Known rows, with every step that occurs
kezotim -> puba -> timev: [ -3  19  -8   9   6   1  17  20   3   1  16  -5   6   1   0   0 -17   0
  10  32   5 -13  11]
puba -> kezotim -> zizu -> fedo -> lezenu: [ 16 -29  23   7 -11 -11 -28  -9  -1 -11  -7 -16  12   2  -4   9  15  -4
  12  17 -23  -4   2]
zumu -> fedo -> puba -> binus: [ 12  15  -7  -1   6   7  -4 -15  -5  -2  -6  18 -15   3  -6  -4   0   6
   3 -17  16  -1   0]
puba -> timev: [-14  12  -3  17   7  13  11  13 -10  -1  11   6   9  15  -1   2  -8  -2
  17  17   5 -10   5]
zumu -> fedo -> puba -> kezotim: [  5   3   3  -2  12  11  -8  -1  -2   3 -23   9  -9  -2   4  -9   1   1
  -2  -3  32   3   0]
zizu -> kezotim: [-25   0   0  12  -1  16   2 -14  -1   8  -6   8   4  22   0   8  -2 -14
   1  -5   2  13  -7]
kezotim -> zizu -> fedo -> puba -> timev -> lezenu: [ 17 -16  13  24  -1   0 -12  -8   9   6   2  13  17  -8  13  -7   8  24
   2   8  -3 -21   4]
puba -> kezotim -> zizu: [ -2 -11  11  -1   0  -9 -10   0  -3   4  -3  -2   6  16   7   0  -5   6
  13   8 -12   7  -1]
timev -> puba -> binus: [  1   9   1 -11  -8   5  12 -17  -8 -12  11  -9 -12  13 -17 -12  -5  -5
   4 -18  -3  10   4]
binus -> zumu -> fedo: [-10   3  -5  -9  -1 -10   0  15 -10 -10  -2   2   0  -5   3   9   5  -6
  -6 -10  -9   5  -9]
binus -> zumu: [-12  -2   0 -12  -8  -7  14  12  -6   4   9  -8   8   1   5   7  -4  -7
  -6  -7 -13   5  -8]
binus -> zumu -> fedo -> lezenu: [ -1  -9   3  -5  -8 -17   2  17 -10 -13  -4 -20   1  -5   1  10  21  -3
  -2   0  -9  -8  -3]
zumu -> fedo -> puba -> kezotim -> zizu: [ 11  -8   3   6  10  -6 -19   3   5   5 -17  15  -2  -3  13 -11   3  17
   3   1  15  -1  -3]
zumu -> fedo: [ -9   5  -1   3   8  10  -5   4 -13 -11  -8   8  -2   5   4  12   4  -7
   2  -1   4  -1  -1]
zizu -> kezotim -> puba: [-15   8  -6   4  -4   2   9  -6  11  10   0  -3   2   7   0   6  -9 -12
  -4  12   2  10  -2]
fedo -> lezenu: [ -2 -14  11   4  -5   7  13   4 -10  -2   0 -24   8  13   3  11  11  -5
   8  12  -2 -13   4]
zizu -> fedo: [ -1  -5   7   4  -3  19 -11  -8  -8 -10   2   3  11  -2  -2  17  -2 -21
  -1   0 -11   3  -4]
zizu -> kezotim -> puba -> fedo: [-18   3 -21  -2  13  12  -2  -3  18   8  -4  -5 -15  -2 -12  16  -5 -14
  -4  15 -10   8   8]
puba -> kezotim: [ -9   0  11  -9   2   8   1  -3 -10   2 -11  -7   0  18  -1   3  -8 -11
   7   5   6  11   1]
kezotim -> puba -> timev -> lezenu: [  0   8   7  -1   3  -8  21   5   1   5   5 -14   5   5   8  -3  -7  12
   4  27   2 -16  14]
zumu -> fedo -> puba: [  3   2  -6   7  12  18   1   5  -1   2 -10  13  -2  -7  11  -1   3   3
  -6  -6  25  -9  -2]
kezotim -> zizu -> fedo -> puba: [ 17 -18   5  17  -2   8 -17  -4  12   5   6  14  16 -17  12   4   0   6
  -4  -1  -6  -8  -6]

Rows
[ -3 -21  -3  -6   7  20   9   7   3 -15  -1 -38 -13  -5 -14   1  19  -6
   1   7  -6 -12  17]  timev -> puba -> fedo -> lezenu
[  9  23 -13 -25  -8 -34   2   1  -2 -11  10  -3 -15 -10 -13   4  -6  -1
  -4  -6 -17  10  -1]  kezotim -> puba -> binus -> zumu -> fedo
[ -8  19 -13 -17 -18 -31   8 -16   9  10  12  -3 -11   6 -17   1 -11  -7
  -7  -9 -20  23  -8]  zizu -> kezotim -> puba -> binus -> zumu
[ 24  -6  -2  -3 -17 -24 -17 -15  10   4  18  13   4 -17  -6  -2  -1  11
  -6 -21 -27   5 -11]  kezotim -> zizu -> fedo -> puba -> binus -> zumu
[  5 -15   8  13  -5   2 -23  -4  -1  -9   8   9  17  -3   5  17   1  -5
   5   3 -28  -1  -5]  kezotim -> zizu -> fedo
[-11  -8 -10 -10  13  27   6   5   3 -11   1 -16 -15  -5 -11   1   2  -9
  -4  -3  -5   0  11]  timev -> puba -> fedo
[ 12  -7  12   0   1  20 -14 -14   4   5 -14   4   4  -9  -1  -3  -4 -14
  -6   0  17   6  -1]  zizu -> fedo -> puba -> kezotim
[ -6  -4  13 -12  -3  10   8  -4  -6  -7  -7 -18  -5   9  -5 -16  -4 -10
  -1  -3  12  13   4]  timev -> puba -> kezotim
[  7   8  -7 -16  -9 -12  15  -8   3  14  13   1  -7  -2  -5  -8  -7   7
  -7 -22   0   4  -7]  fedo -> puba -> binus -> zumu
[ -2  13 -16  14   7  -4   5  26   1   1   4  16   2 -14   5 -10   3  11
  -3   1  18 -12  -2]  binus -> zumu -> fedo -> puba -> timev
[ -2   9  -7  21  10  21  16  14   4  13   7  11   8   3   5 -10  -9   9
   7  13  26 -18   6]  fedo -> puba -> timev
[  1   4  -1   2   5 -13  10  12   0   6  -8   6   0 -10  11 -14  12  23
 -11  -4  16 -16   2]  binus -> zumu -> fedo -> puba -> timev -> lezenu
[  1   1 -10  -5   1  -4   6  15   2   4  -3   7  -1 -18  11  -4   5   5
 -15 -13  13  -2  -9]  binus -> zumu -> fedo -> puba
[ -2  17  -8 -17  -6 -23  -5  -4 -14 -12   4   7 -14   5 -13   7   2  -2
   2 -22 -17  12  -6]  puba -> binus -> zumu -> fedo
[ -5  25 -18 -14 -11 -33  -6 -13   5  -4   1   8 -19   0 -18   3  -1  -6
  -7 -12 -15  23  -8]  zizu -> kezotim -> puba -> binus -> zumu -> fedo
[ 10 -18  17   1  -9  -2 -25 -10   3 -18  -1  -6   5  -6  -5 -11   2  -6
   0  -2 -15  13  -1]  timev -> puba -> kezotim -> zizu -> fedo
[  0  -1   8  11   8  11  21  -2   2  16  -4   1   7   8  14 -13   0  21
   0   7  24 -21   9]  fedo -> puba -> timev -> lezenu
[  9 -13   8   3   2  -3  -4   0   9  18  -7   4   4   3  15 -12  -6  16
   4   4  10   0  -2]  fedo -> puba -> kezotim -> zizu
